Each row was made from one walk, in order. Every step used is in the known rows, and no mark comes twice. Write each row's walk.
(in the rows, 128 means zero)
Known rows
Z/J: [166  62 131  94 112 136 170  95 126 148  94  98 104  93 104 108 161 153
 171 115 160 149 174 114 114 109 158  96  80 153 126 146 117 127 105  96
 151 130  97 130 168 159 146 128 143  86 133 131 150 152 110 106 117 124
 135 103  82  91  89 151 135 144 130 123 100  88  99 112 135]
R/J/Z/C/L/K: [ 96 140  93 153 145  96 136 109 127  91  90 100 120 161 200 132 119 147
  84 157  93 152 112 125 105 119  73 101 121 119 190 108 159 134 122 147
 129 145 169  93  64 109 135 119 101 143 127 128 140  71 137 103  99 182
 232 140 131 187 110 152 138 137 109 117 107 121 168 155 102]
L/J/Y/C: [ 96 160 143 130 137  98 142 167 114 122 140 167 140 135  94 144 152 122
 119 125 106 110 151 163 109 129 143 154 124 137  92 211 140 112 133 140
 121 127 144 118 115 127  96 113 166 115 134 122 122 146  66 130 150  56
 132 147 155 199 147 115 119  93 109 149 143 137 128  71 105]
K/L/J/Z: [103 134 197  91 151 115 158 138 120 165 120 114 141 126  77 146 113 105
 124 129  96 131 165 143 132 106 126 144 117 178  75 106 144 105 135 112
 131  75 150  98 108 135 172 136 104 159  98 171 146 149  98 107 137 138
  96 132 115 122 142 124 128 146  80 111 135 119 136  85 167]
K/L/J/Y/C/R: [121 165 196 127 103 117 112 170 112 173 140 183 151 129  69 155 118  94
 124 129 121 132 135 145 138 149 161 214 171 150  47 146 119 129 167 128
 104  87 140 125 115 124 117 140 146 140  88 159 107 132 115 128 140 124
  78 121 160 154 178  94 128 116 112 128 151 157 155  99 153]
Z/J/Y/C: [164  88 123  87  88 120 145 129 138 111 113 176 103 102  81 112 188  89
 140 133 136 105 185 149 132 131 180 114  71 122  75 186 120 110 113 111
 144 133 102 114 154 158  97 119 157  76 113 110 155 190 112  78 141 101
 132 122 131 148 107 144 136 142 121 132  96  87 108  87 107]
R/J/Y/C: [116 121  97 151 121 133  97 121 133 113 112 155 108 141 116 125 182 102
 105 158  92 122 130 175 104 106 111 126 131 114 123 166 122 120 100 121
 150  97 132 108 142 122  76 124 171  92  78  98 155 153 153 116  94  67
 145 157 101 165 121 117  81  79 123 140  88  78 120  86 110]
R/C/L: [140 132 121 141 150 140 113 127 115 120 168  80 141  73 146 109  96 114
 101 112 137 105 119  75 167 112 128  33 178  89 121  63  89 143  99 108
 135 155 100 137 108 146 104 139 132 133 141 136 122 131  81 157 164 103
 110 121 134  55 111 119 156 156 150 174 157 180 102 180 117]
K/L/J/Y/C/Z: [106 146 175  95 126 104 106 157 118 148 128 196 149 126  65 158 126  71
 110 155  94 110 138 197 138 129 179 172 159 146  55 161 120  96 148 135
 132 111 137 145  90 138 114 158 133 156  86 137 131 148 157 168 167  74
  32 134 145 146 156 124 103 125 125 131 139 120 123  61 140]
J/Y/C/L/K: [ 76 143 146 165 127 101 148 144 114  89 142 187 126  90 106 140 133  93
  74 149 142 103 115 127 131 155 126 125 149  92  71 155 126 141 140 157
  93 180 153 126  31 131  81  98 163 127 120 113 118  99  85 144 170  98
 169 106 122 151 124 101 146  85 114 182 150 177 133  98  80]
R/C: [128 151 107 142 157 132  93 126 111 130 148  63 137 107 142 110 158 117
 116 111 138 102 134 112 155 120 149  46 124 106 156  99 102 126 100 119
 156 139  89 128 140 152 123 139 161 122 124 108 143 174  89 142 140  92
  68 127 113  67 121 139 125 130 119 147 155 147  86 149 117]
K/L/J/Z/C/R: [138 170 185 101 112 111 140 153 121 164 133 130 158 174 129 144  95 111
 128 116 112 138 140 125 150 148 146 189 129 144  93  86 149 131 166 138
 107  77 155 111 120 114 163 146  88 164 135 160 124 137 123  92 132 187
 117 145 195 137 167 118 150 172 106  76 159 147 163 152 174]
Y/C/R/J/L/K: [100 103 108 189 110 161  85 120 157 112 114 147  92 158 130 152 125 145
 132 158 149 176  63 120 131 142  59 229 152 189 194 188 136 129 135 107
 119  93  97 152 121 114 147 114 104 122 117 159  83  54 143 147 106 168
 108  77 101 120 156 126 120  76 120 135 108 149 152  97 105]
Y/C: [ 97  92 154 134 124 138 141 120 118 118 158 137 106 115 129 123 131  96
 100 141 136 109 114 130 168  96 118 114 111 126 125 139 129 117 137 110
 127 104 131 153 108 154 103 115 135  78 171  96 125 122 101 139 165  91
 112 121 102  47  99 110 107  85 116 139 135 139  83  94 121]
J/Z/C/L/K: [ 85 153 127 132 149  84 185 134 119  75 134 116 140 144 191 125  91 121
  73 134 132 109 113  94 137 155 105  95 100  89 143  58 168 144 147 168
  94 169 181 115  37 120 151 107  97 150 172 109 124  97 103  90 141 187
 205 135 162 136 113 146 169 156  97 117 156 172 151 170  96]
K/L/J/Z/C: [100 149 195 100 138  98 172 145 103 142 115 111 151 172 128 149  94  80
 105 129  94 136 146 142 140 124 149 145 115 146  80  85 162 127 147 117
 132  82 154 117  81 123 159 141  83 147 137 150 140 135 117 105 145 143
 112 147 163 147 156 139 140 164  94  85 133 121 146 127 152]
Y/C/Z: [109  97 123  98 124 134  77 128 132 117 167 164 123 113 142 116 120 100
 109 158 132  82 108 171 184 125 145 117 113 122 153 147 126  90 137 133
 128 138 137 173 145 165 101 137 131 111 165  73 126 134 175 180 167  93
  68 121  98  38  87 137  90 102 134 132 144 125  66  86 131]
Z/C: [ 96 132 122 139 132 115 183  94  87 130 133  83 146 173 176 121 132 116
 107 103 154 126 115 125 126 115 151 101 115  62 148  76 152 167 143 141
 119 150 128 176 109 121 124 132 124  96 175  71 129 117 136 132 142 123
 147 155 141  88 127 120 129 115 128 106 132 130 109 173 122]
Z/C/L/J: [114 134 154 150 140 101 186 127  87 123 147 105 150 153 174 143  45 169
 102  87 132 157  97 100 104 114 132 122 166 103 128 116 149 159 140 136
 109 171 147 167  60  93 124 130  99 124 199 130  99  48  97 166 173 121
 197 139 186 155 141 114 167 148 171 137 143 160 139 187 124]

Which walk is each row?
[169  92 105  58 127 138 108 106 140 155  94 123 117  88 115 102 154 160
 183 129 151 112 167 154 132 119 181 101  86 154 157 146 113  97 117 130
 154 160 108 157 202 169 156 149 139 128 129 104 149 169 183 154 120 135
  79 110  76  82  78 174 115 160 154 112 115  84  85 108 151]	C/Z/J
[101 106 204 116 150 116 160 115  89 181 121 105 138 129  77 159 108 121
 129 121 118 160 145 138 105  84 151 167 158 171  76 125 132 127 133  98
 137  93 125 147  92 122 161 150 123 136 109 173 123 107 113 159 139 105
  78 113  93  98 149 114 117 110 109 130 132 127 127  93 160]	K/L/J
[100 142  91 193 119 135 115  93 123 121  99  92 127 213 173 155 125 171
 145 123 164 195  59 111  85 159  91 208 155 129 215 129 160 182 144 137
 119 145  95 168 123  88 172 137  98 131 131 133  85  35 177 137  83 203
 138 106 131 158 176 140 142 115 138 102 112 140 179 180 112]	Z/C/R/J/L/K
[148 104 122 153  89 171  60 117 150 146 145 142  99 131 152 117 140 143
 136 150 122 145  87 118 157 131  81 170 135 152 179 162 112 113 149 120
 124  88 137 132 164 128  97 121 128 100 125 112 123 104 156 143  93 148
 149 124 124  79 112 102  96  83 135 130 119 129 120 133 141]	Y/C/R/J
[155 172 128 126 170 125  96 172 137 116 169 100 144  83 154 119  81 131
 111 114  94  99 141  85 156 127 111  50 141 148 122 110 120 103 108 127
 140 130 132  81 100 139 130 122 116 164 143 178 125 157  44 123 158 121
 130 139 195 141 125 145 163 188 133 159 167 178 125 150 128]	R/C/L/J/Z
[148 180 129 146 164 110 105 166 110 120 164 113 162  81 124 128 111 127
 110  94 105 102 148 104 119 139 148  70 177 106  89 123  99 127  99 141
 137 177 112 104  97 119  98 129 161 155 112 158 117 150  46 157 160  74
 123 134 185 170 148 129 165 164 151 180 158 173 133 144 113]	R/C/L/J/Y
[119 130  76 127 127 128  45 133 144 110 112 180 125 131 131 125 184 110
 124 169  84  95 123 209 119 118 131 129 135 117 150 166 113  90 111 142
 158 119 136 118 164 131  75 138 166 119  76  84 153 165 205 153 105  72
 110 159  96 156 114 138  65  88 133 130 100  71 111  76 122]	R/J/Y/C/Z
[126  82 101  97 146 128 142  96 147 121  74 129 104 109  88 142 142 163
 182 140 185 143 140 155  95 137 161 151  94 188 172 171 131 126 114 111
 152 169  68 168 155 153 212 139 111 154 112 149 114 116 188 160 131 153
  33  57  55 130 115 189 140 144 135 119 106 102 123  74 114]	C/Z/J/L/K
[119 137  81 120 132 117 120 109 136 106 101  89 126 184 189 115 155 124
 113 144  82 130 127 150 114 117  88  90  87 114 167  94 163 124 108 129
 149  95 158  93 157 113 129 127 111 123 121 100 165 145 172  76  84 144
 192 170 132 159 109 156 102 146 102  85  91  82 131 142 129]	R/J/Z/C
[113 175 127 107 139  99  91 174 119 125 144 188 152 125 101 133 152 129
 126 129 103  82 146 191 114 141 157 155 126 141 101 220 137  88 144 166
 123 164 149 134 135 130  95 123 162 143 117 106 119 154 113 167 158  56
  82 147 148 189 134 137 106 100 130 137 150 122 114  66 120]	L/J/Y/C/Z
[167  70  98  84 138 158 144 100 160 130  92 131 105 103  87 124 131 157
 189 125 176 132 146 148 120 123 167 119 103 162 144 143 109 120  99  95
 161 127  57 178 211 154 177 151  99 139 130 150 122 154 209 157 131 135
  31  94  58  93 122 163 119 163 162 107 102  80  99  92 144]	C/Z/J/L
[127 162 122 142 105 144 143 120 113 149 149  90 152 173 183 113 129 153
 141  90 176 128  94  99 147 162 140 146 133  62 166  71 132 175 172 169
  89 157 152 171 150 107 131 129 125 121 179  70 117 111 135 125 111 168
 153 147 163  81 143 108 136 121 141 105 158 149 132 213 142]	Z/C/R
[138 120  99 127 128 127 141 105 139 101 108 106 127 158 202 123  97 127
  98 142  84 140 108 121 125 111  73  74 123 100 152  69 146 133 111 122
 135 104 160  94 114 108 114 125  94 131 141 120 154 113 170  99 104 155
 216 162 143 157 109 134 127 159 127  98 104  96 143 173 128]	R/J/Z/C/L
[134 140 162 118 161 113 168 146 143 136 145 115 133  90 122 120  74 159
 125 110 106 118 148  94 118 108  83 103 132 149 100 114 129 116 122 135
 109 129 181  87  98 115 145 100 115 166 160 178 112 108  53 125 142 134
 189 133 144 158 118 106 159 149 120 144 150 161 139 121 145]	C/L/J/Z
[148 143 140 155 166 122 108 142 107 135 169  85 147  79 143 128  76 157
 115  96 113 127 130  80 130 112 116  66 172 142 135 131 110 123 100 114
 139 164 104 121  90 134 121 133 134 146 149 167 106 113  60 171 167  86
 115 115 172 133 128 126 162 165 155 174 157 184 118 158 121]	R/C/L/J
[158 112 101 174 126 200  92  94 171 155 115  88 106 145 115 132 132 182
 187 115 156 177  85 102  94 133  70 185 167 159 182 112 102 156 112 106
 128  89  85 150 209  95 162 133 117 150  87 165 110  96 181 143  55 169
  99 105  69 115 172  95 106  94 140 117 107 110 153 149 157]	C/R/J/L
[126 143 132 117 129 119 189 129 125  88 156 115 144 137 184 110  86  99
  88 119 123 101 119  92 162 137 106  61 107  65 116  28 150 152 136 147
 103 135 172 114  98 120 122 113  92 148 183 108 136 128 116  83 150 164
 195 172 167 109 111 127 154 173 122 107 148 139 127 179 121]	J/Z/C/L
[140 130  97 180 108 168 118 101 136 133 118 101 127 204 172 134 115 158
 155 106 150 180  66 113 105 140 110 181 150 102 195  81 138 177 132 123
 124  99  88 175 178  82 150 148  87 125 140 126 101  79 207 135  82 178
 128 133 147 138 177 116 118 130 156  84 104 110 162 202 132]	Z/C/R/J/L
[108 124 143 148 118 137 156 146 122  95 161 192 132  85 103 117 126  76
  84 131 132  88 121 129 151 137 131 101 159  69  54 109 106 131 130 137
 102 147 146 131  89 128  56 113 156 112 136 112 129 138  99 133 165  73
 161 142 132 115 122  80 126 102 140 175 146 154 113 107 103]	J/Y/C/L
[161  46 124 107 120 163 207  89 156 122  87 106  87 112  76 137 138 142
 188 111 183 170 153 108 100 105 148 123  97 171 116 134 127 150  82  59
 166  91  45 157 175 140 184 135  93 101 129 189 122 134 141 101 119 126
  75  79  70 109 134 148 133 151 135 113  82  84 117 103 122]	Z/J/L
[168 151  95 118 112 165  63 131 174 153 117 101 122 127 149 106 167 178
 173 139 116 122 132 110 130 152  56 140 104 153 184 103 109 115 139 160
 122  98 168  68 228 120 144 117 152 154  87 129 146 165 147  86  45 203
 162 149 104 125 121 115 106 112 109 109 122 117 149 158 178]	C/R/J/Z
[195 127 119  99  68 140 114 152 153 131 116 185 111 106  97  99 166 116
 169 128 158 120 175 124 145 174 169 159  78 129  80 170 108 121 140 132
 126 126 120 103 188 151  99 114 158  91 111 117 134 196 107  73 116 142
 137 115 146 132 120 128 141 139 139 129 113 115 127 115 131]	Z/J/Y/C/R
[168 165  87 154 112 167  66 127 145 164 118 116 132 130 120 115 195 176
 180 123 133 124 128 123  87 150 104 159 150 105 150 118  96 139 131 172
 116 130 143  96 210 101 108 131 194 144  62 105 143 157 158 109  46 142
 143 139 103 162 151  95 100  81 125 129 123 106 151 154 155]	C/R/J/Y
[130  96 132 120 102  97 165 131 124  95 100 192 105  77  98 127 149 114
 116 146 147 134 163 117 120 142 163 133 107 134  75 195 127 132 120 116
 135 171 120 106  58 154 101 109 152  89 115 138 125 119  79 101 157 120
 179  95 142 172  93 147 176 138 131 167 106 132 139  94  80]	Z/J/Y/C/L/K
